Each row was made from one small tree. Brackets hold a mark, then the marks that hang from it, in alphabetical order. Every link used is in the known rows. Write each row's tree.
Known rows
(Y (E (A F J))): [  1.6 -14.8 -20.7  -9.6  15.9  13.8  40.2   8.6  26.6  15.8 -21.6  19.3
   5.4  10.2  31.5   6.1  -3.8   0.2 -37.5   5.3  -7.7  -5.8 -30.9  -1.0
  18.8]
(S (A F)): [ -5.2 -25.1 -17.7 -16.7  20.9   6.3  48.4  -1.6  40.1  25.4 -24.7  45.7
  -4.6  29.3  14.8  14.1 -22.4   5.2 -26.9   8.0 -10.9  -7.5 -40.9 -15.7
  38.2]
(S T): [-12.3 -21.2 -24.5 -24.0  12.2   8.7  42.6   0.7  25.1  23.9 -23.2  36.5
  -5.7   3.5  14.0  14.3 -27.8   3.5 -17.3   1.6   0.7   3.9 -47.7 -18.4
  22.7]
(Z (N (Y (E (A F J)))) R): [  2.7 -31.5 -19.3  35.7  45.7  10.1  35.1   6.6   8.1   1.2 -17.9  17.1
 -21.8  17.2  33.4  17.5  23.2   4.5 -14.2   2.1  25.8  -5.9 -27.1  -3.2
 -23.5]
(D (A E F S)): [ 15.2 -16.2 -13.6   3.0  28.1   3.7  32.5   2.0  35.1  12.7 -35.4  20.6
   2.4  14.4  32.8   9.3  -5.8   4.7 -28.6   9.9 -12.5 -12.5  -8.3   8.1
  18.0]
(S (A (E (Y N))) T): [ 12.4 -21.2 -18.9 -11.2   6.8  17.7  48.9  -1.1  49.9  51.6 -12.5  55.8
   2.8  19.0  -3.7   8.2 -28.3   0.8 -14.6  -7.3  -6.0   1.5 -61.3   1.8
  24.9]
(C (A (E Y) (F Q) J S)): [ 36.2 -17.4 -15.5 -33.6  24.6  -0.8  39.0   1.4  23.1  -9.9 -13.2  21.5
  16.6  20.0  26.7   4.0  -0.9 -10.7 -42.1  12.9 -19.6 -14.3 -64.1   7.3
  -3.5]
(C (A E (F Q) J S)): [ 33.6 -20.8 -13.8 -35.1  27.1  -1.0  36.6   4.1  24.2  -9.7 -16.0  21.5
   9.9  18.4  34.3   5.9  -3.5 -10.2 -47.2  16.8 -19.6 -13.0 -60.0   1.5
   3.7]
(D (A (E Y) S)): [  3.3 -10.7 -15.1   3.7  28.1   6.6  31.5   0.0  32.2  12.9 -30.8   9.4
  11.6  19.1  22.5   4.7  -2.8   2.0 -20.0   5.8  -2.9 -11.8 -18.6  17.8
   6.2]
(E (A F J) (Y (N (Z R)))): [ 31.6 -27.4 -24.7  14.3  13.2  22.1  43.0   0.5  19.3  23.3  -9.1  21.5
  18.2  16.3  -1.6  11.4   8.3  -3.4  -8.4 -13.1   2.2  -1.4 -49.5   7.5
 -16.9]
(C (A (E (Y N)) J S)): [ 24.5 -13.2 -14.9 -22.6  22.2   4.3  32.1   5.6  21.5   6.4  -9.3   8.3
  15.3  23.8  25.1   3.9   4.1 -12.3 -39.3  10.0  -3.3  -5.3 -62.9   6.5
  -8.9]
(P D): [-20.0 -29.0 -19.6 -14.9  30.1   9.9  35.6   4.5   0.9  15.1 -37.2  25.0
   7.8  29.1  30.6  29.6 -13.1   9.5 -23.3  17.1  11.8  -7.0 -15.3 -14.9
   9.8]
(E (A J (S (T H))) (Y N)): [ 24.6  -9.8 -21.2  -8.4   4.1  21.8  45.6   2.7  28.4  34.0  -9.4  11.5
   6.8  30.7   5.3   4.0   2.6  -4.7 -22.6 -16.5   4.6  -3.0 -75.4   7.8
 -10.8]
(Z (N (Y (E A))) R): [-10.5 -31.5 -19.9  36.2  49.3  10.9  34.3   6.3   9.6   5.3 -20.3  15.6
 -21.1  16.3  30.5  17.6  20.9   3.8 -13.4   3.3  33.6  -5.3 -23.7  -1.5
 -17.7]
(A (E Y) F (S T)): [ 45.0  -6.3 -18.7 -24.5   0.4   0.2  47.3   0.6  29.3  26.0 -25.1  38.3
  -0.4  11.2  24.7   9.6 -16.3   9.4 -37.5  -3.4 -23.3  -5.3 -54.0  -3.0
   9.5]
(E (A J (S T)) Y): [ 14.4  -6.6 -20.3 -26.5   3.9  16.5  51.2  -4.6  26.9  26.5 -14.2  14.0
  12.8  28.1   3.4   1.3  -2.6  -0.9 -26.3 -16.3  -5.5  -0.2 -82.0   2.5
 -11.8]
(D (A E J S)): [ 13.8 -12.2 -11.9   0.6  25.9   7.7  27.3   3.9  28.6   5.3 -26.7   1.3
   5.7  21.6  33.1   3.9  -0.7   1.7 -24.3   7.1  -9.1  -9.1 -28.3  12.6
  -2.9]
(D (A F S)): [ -0.5 -16.5 -15.7   0.0  30.1   4.3  34.5   0.7  32.8   5.2 -36.5  22.7
  -0.8  14.5  30.5  10.2  -6.5   4.9 -23.0  12.2  -7.9 -13.7  -4.4   1.0
  19.2]
(P (D A) R): [-28.4 -37.1 -15.5  -3.2  35.5  28.9  32.3  -0.2  18.6  16.4 -43.7  33.1
   6.0  28.8  26.1  36.9  -9.1   4.8  -8.4  23.9  13.5  -9.1  27.5  -8.2
  -2.9]
(Z (N (Y (E (A J)))) R): [ -4.1 -30.5 -19.2  35.6  47.0  11.5  33.3   6.9   7.2   1.4 -16.9  11.7
 -20.6  18.6  32.1  16.2  23.2   3.3 -12.9   2.0  30.7  -4.8 -30.2  -1.5
 -25.6]
(H T): [-20.9 -25.6 -23.8 -23.3  23.3   7.2  36.3   1.6  19.8  11.2 -28.0  19.8
  -4.3  13.1  25.7  21.4 -22.0   2.8 -30.4   8.5  22.7  -6.8 -24.3 -19.3
  24.4]
(P (D (A E J)) R): [ -8.4 -35.3 -13.1  -2.2  30.6  29.3  29.6   1.5  16.9  16.3 -38.2  26.0
   8.6  31.3  29.8  34.7  -5.1   3.8 -11.4  20.4   5.5  -7.4  15.8  -2.9
 -14.9]
(E (A (S T)) (Y N)): [ 10.6 -10.3 -21.4  -6.2   9.7  21.2  47.2   0.8  31.3  40.7 -17.9  27.2
  14.1  25.5  -1.9   4.5  -4.0  -2.1 -25.1 -11.7   8.6  -4.2 -55.5   9.0
   0.0]
(N (Y (E (A F J))) (Z R)): [ 23.8 -29.5 -24.2  41.9  34.5  23.4  32.8   4.6  17.3   7.1 -12.8  20.2
 -16.2 -20.1  21.5  13.9   2.9   1.8   5.9   0.8  10.2   5.2 -25.8  -1.4
 -16.2]
(A (F Q) S): [ 14.8 -14.6 -18.1 -29.1  23.9  -2.7  44.2   3.8  19.7 -13.0 -34.9  33.5
  -2.8  20.0  35.9  10.6 -17.6   8.3 -40.9  17.7 -17.4 -23.3 -36.6  -8.1
  18.0]
(Z (N Y)): [ -7.7 -24.4 -19.8  27.0  43.9   6.0  32.4   5.5   4.4   9.5 -22.1  13.7
 -15.6  19.2  24.6  18.2   5.0   3.9 -17.0  11.9  22.0  -9.4 -35.7  -8.3
  -5.0]
(N Z): [ -3.0 -31.3 -26.1   0.4  23.1  12.2  33.0   3.5  12.4  10.2 -20.1  11.8
   3.5 -10.3  16.7  17.8 -16.1   1.3  -4.7  10.4   5.0   2.6 -36.8 -11.7
  12.7]
(Y (E (A F J S)) (N Z)): [ 34.4 -18.8 -20.0  23.9  13.8  27.7  30.5  19.8  27.0  24.6 -13.3  21.7
   7.5  -5.4  28.8   6.6   3.1  -2.9 -26.0   7.3   2.4  -6.9 -17.2  12.6
   3.3]
(E (A (F Q) J S) (Y N)): [ 35.4 -12.8 -19.5  -5.9  13.7  17.0  46.7   2.1  23.1  11.6 -16.0  24.2
  20.1  33.9   6.1   2.8   3.5  -2.0 -29.5  -6.2  -8.0 -17.6 -58.3  15.1
 -14.0]

Write each row's tree
[ 53.2  -7.9 -12.6 -23.2   6.0  -2.7  37.2   7.7  16.8   4.4 -22.7  12.4
  -4.5  25.8  46.9   9.1  -5.2   9.4 -48.6   5.3 -29.5  -7.6 -58.9  -8.8
  -4.8]
(A E F J S)
[-11.9 -30.2 -20.5  36.3  49.7   7.2  31.5   7.6   5.5  -1.9 -20.9  15.8
 -23.0  14.7  34.2  18.6  18.7   5.6 -10.6   7.7  33.4  -7.0 -19.1  -3.6
 -18.7]
(Z (N (Y E)) R)
[ 57.1  -2.6 -15.3 -21.3   2.1  -2.6  40.5   3.8  15.4   3.6 -19.1  12.1
   4.8  28.1  35.9   6.5  -1.2   8.7 -41.0  -0.6 -29.3  -9.4 -64.2  -0.3
 -15.3]
(A (E Y) F J S)
[ 31.4 -26.6 -18.9 -17.4  28.5   3.5  34.9   3.0  21.0  -5.2  -9.3  27.0
  22.5  17.0  17.5   7.9  -1.3 -14.1 -31.8  13.0 -12.5 -13.1 -52.6   9.6
  -0.4]
(C (A (E (Y N)) (F Q) J))
[  1.8 -18.9 -24.8 -13.2  15.7  10.9  51.8  -7.1  25.5  28.0 -22.6  26.1
  16.8  24.6  -0.2  10.6  -4.1   0.1 -25.5  -9.4  -4.3  -4.7 -50.7  -1.4
  13.4]
(E (A F) Y)
[ 11.1 -16.2 -21.9   4.1  18.5   6.0  32.9   5.3  15.8  22.3 -20.2  16.2
  15.4  21.7  14.2  11.6  -8.6   1.8 -24.1   3.6   3.7  -6.6 -37.5   8.0
   5.8]
(A (E (Y N)))
[  7.8 -20.4 -19.1 -20.8   6.4  14.7  51.7  -4.4  49.8  48.6 -14.0  53.1
   1.9  18.6  -2.8   7.8 -30.1   1.8 -15.6  -8.3  -9.9   2.9 -68.1  -1.8
  27.2]
(S (A (E Y)) T)
[ 15.8 -23.3 -23.3  11.6  20.4   8.8  31.8   5.0  14.7  19.5 -17.3  15.2
  13.6  12.8  13.4  13.8  -4.6   1.5 -13.8   1.0   7.8  -2.6 -35.6   8.6
  -2.6]
(A (E (Y (N (Z R)))))
[ 34.5 -20.4 -21.0   8.5  13.5  10.6  29.1   6.7   8.1   8.1  -7.9   3.4
  15.0  18.6  17.9  10.1   2.6   0.4 -11.7  -3.0  -1.1  -0.8 -54.2   9.1
 -25.7]
(A (E (Y (N (Z R)))) J)
[-11.0 -30.9 -11.6  -6.1  31.8  27.5  31.8   1.9  21.6  20.3 -44.8  29.6
   4.7  31.4  33.3  34.0  -7.2   6.2 -18.8  22.9   7.9 -10.3  20.9  -2.3
  -7.1]
(P (D (A E S)) R)
[ 14.7 -24.1 -17.7 -14.5  21.6   6.3  49.6  -3.2  40.7  19.7 -21.4  48.1
  10.6  30.9   7.3   9.1 -21.6   2.7 -25.8   5.2 -18.4 -16.1 -50.5   5.1
  28.9]
(S (A (E Y) (F Q)))
[  8.9 -11.9 -20.4  21.6  31.1  14.6  36.0   5.1  20.6  12.9 -20.9  22.8
 -13.3   7.8  25.6   8.5  -5.4   3.0 -21.5   6.4   1.3  -5.2 -28.9  -3.9
   3.2]
(N (Y (E (A F J))))
[  3.8 -27.0 -24.9  33.0  25.6  21.7  23.7  19.9  18.1  11.6 -16.2  22.8
   3.6 -12.1  28.6  13.0  -0.9  -0.9  -8.8  14.4  21.3  -5.5   4.6   9.1
   5.3]
(Y E (N (Z R)))
[ 20.5 -22.8 -15.3 -33.3  32.2  -2.1  38.5   2.9  28.6  -1.6 -22.6  29.7
   9.1  14.2  31.3   8.4  -8.5  -9.4 -48.7  19.6 -13.5 -14.3 -47.3   1.0
  20.1]
(C (A E (F Q) S))
[ 34.4 -17.8 -13.3  -5.1  22.4   8.4  34.5   1.8  35.7  -0.5 -26.9  27.0
   5.1  10.8  29.0   3.9  -9.4   2.0 -21.7   6.0 -23.1 -15.2 -29.3  15.2
   1.3]
(D (A E (F Q) J (S T)))
[ 23.2 -12.0 -20.1 -11.8  11.0   3.7  34.0   2.4   9.3   7.0 -12.8   0.9
  15.0  26.9  20.5   7.6  -4.1   2.1 -23.7  -1.6 -11.2  -2.8 -65.4   3.4
 -14.4]
(A (E Y) J)
[ 13.6 -22.7 -24.5  38.2  33.3  25.0  31.7   5.7  20.2  19.4 -15.5  17.6
  -9.4 -21.4  15.8  11.3  -7.4  -0.4   0.1   6.6   9.8   2.2 -27.5   1.3
   0.8]
(N (Y (E A)) Z)
[ 35.4 -11.3 -14.9  -1.4  14.1   8.1  35.9  -0.5  34.9  12.3 -23.5  22.1
   6.8  12.4  23.1   4.6  -3.8   3.1 -17.7  -1.7 -20.5  -8.2 -31.4  13.1
  -4.5]
(D (A (E Y) F J (S T)))
[ 37.7  -8.6 -17.0 -33.1   0.2   2.4  44.4   4.3  21.3   4.7 -21.3  29.7
 -13.0  15.1  36.7   9.9 -14.4   9.4 -35.4   1.7 -25.3  -3.4 -61.8 -21.1
  -2.3]
(A F J (S T))
[ 12.0 -20.9 -25.3  38.7  33.7  19.7  28.0   7.5  14.4   8.4 -16.4  17.8
 -12.3 -24.2  21.0  12.9 -10.6   2.1   4.2  12.8   9.2   0.3 -20.5  -1.5
  -0.5]
(N (Y E) Z)
[  8.6 -27.9 -25.7  42.6  38.6  18.9  28.3   6.2  13.0   0.9 -16.2  18.8
 -17.8 -22.9  23.9  15.6  -2.6   3.7  10.4   8.3  17.6   3.3 -15.5  -2.9
 -11.7]
(N (Y E) (Z R))
[  7.5 -33.8 -25.5  37.2  40.6  15.6  30.1   0.5   8.8   1.6 -17.5  17.3
 -19.6 -14.0  16.0  20.2  -5.7   4.5  14.1   5.1  18.7   6.0 -28.7 -11.7
 -14.9]
(N Y (Z R))
[ -7.5 -15.9 -21.8  -8.0  19.5  12.8  41.5   7.8  29.7  21.7 -26.0  25.1
   4.6   7.2  29.4   7.8  -7.4   0.7 -38.6   7.2  -3.2  -6.9 -21.9  -1.1
  30.3]
(Y (E (A F)))
[ 29.5 -17.4 -22.5   6.6  12.3  20.1  45.8   1.6  26.8  33.4 -18.2  26.1
  15.6  15.5   1.7   9.1   1.7  -0.9 -21.9  -7.4   1.0  -7.1 -44.2   8.4
  -0.2]
(E (A F S) (Y (N Z)))
[ 37.0 -24.1 -16.9   1.1  11.1  13.0  42.9   1.7  35.8  28.3  -9.9  36.5
   8.2  25.5   9.0  10.3 -12.0   1.7 -17.4  -0.6 -18.0  -5.5 -56.6   2.5
   8.7]
(S (A (E (Y (N Z))) F J))
[ 28.3 -14.4 -12.2   1.3  23.1   4.8  30.5   3.2  30.5   4.8 -28.7  12.3
   3.1  18.3  35.9   6.9  -0.7   3.9 -26.8   7.2 -18.7 -11.2 -21.7   8.4
   1.9]
(D (A E F J S))
[ 24.1 -16.4 -15.5  10.8  31.2   7.2  33.0   2.3  33.7   2.3 -31.8  27.5
  15.1  16.5  21.5   5.3  -4.1   1.5 -20.4  10.3 -11.1 -23.7  -7.6  25.6
   7.2]
(D (A (E (Y N)) (F Q) S))
[ 16.8 -28.8 -24.1  41.6  35.8  24.8  31.2   5.0  16.7   7.4 -12.0  14.5
 -14.8 -18.4  20.1  12.6   2.9   0.7   7.2   0.7  15.1   6.3 -28.5   0.6
 -18.4]
(N (Y (E (A J))) (Z R))
[ 17.5 -22.1 -17.2  -3.0  16.6   8.4  46.0   0.2  41.1  35.6 -19.3  45.9
   6.3  31.5   8.4  11.7 -16.8   3.5 -25.7   2.5 -11.9  -9.1 -42.2   0.6
  27.6]
(S (A (E (Y N)) F))
[  2.6 -21.9 -17.8 -27.0   6.1  16.3  49.5  -1.8  44.4  33.7 -11.2  47.0
  -6.7  21.2   5.5   7.9 -28.7   1.6 -14.4  -4.7 -11.4   4.1 -73.3 -14.3
  19.1]
(S (A J) T)
[ 12.7 -14.3 -14.1  -2.1  25.1   5.4  32.8   1.9  28.4  -2.6 -29.8  14.4
   0.2  18.5  33.4   7.7  -1.8   4.1 -21.5   9.4 -14.1 -12.3 -17.7   1.5
   2.9]
(D (A F J S))
[  6.2 -29.5 -23.7  32.5  24.8  29.3  29.1  17.3  26.1  26.3 -14.8  22.7
   7.6  -8.3  21.1  10.6   3.6  -4.6 -14.0   5.7  21.7  -2.6  -5.4  13.4
   7.1]
(Y (E A) (N (Z R)))
[ 29.0 -26.6 -22.7  27.5  20.0  29.2  30.4  18.4  25.2  17.1 -12.1  27.1
  14.1  -8.1  21.5   7.4  -0.8  -5.8 -19.0   9.5   2.9 -11.1 -14.7  17.4
   6.0]
(Y (E (A (F Q) J)) (N Z))
[ 32.3 -23.1 -16.1  -7.0  17.0  10.4  45.1   1.1  36.2  14.7 -13.2  42.4
  12.3  35.5   9.1   6.8 -15.1   1.1 -23.2   3.4 -20.6 -16.3 -57.2   9.0
  10.0]
(S (A (E (Y N)) (F Q) J))
[ 21.9 -21.9 -20.1  26.4  19.1  29.2  28.6  19.4  24.6  19.9 -12.0  14.9
   4.7  -2.5  28.9   6.4   8.7  -3.5 -19.6   4.2  15.1  -3.6 -18.5  14.5
  -7.9]
(Y (E (A J S)) (N (Z R)))
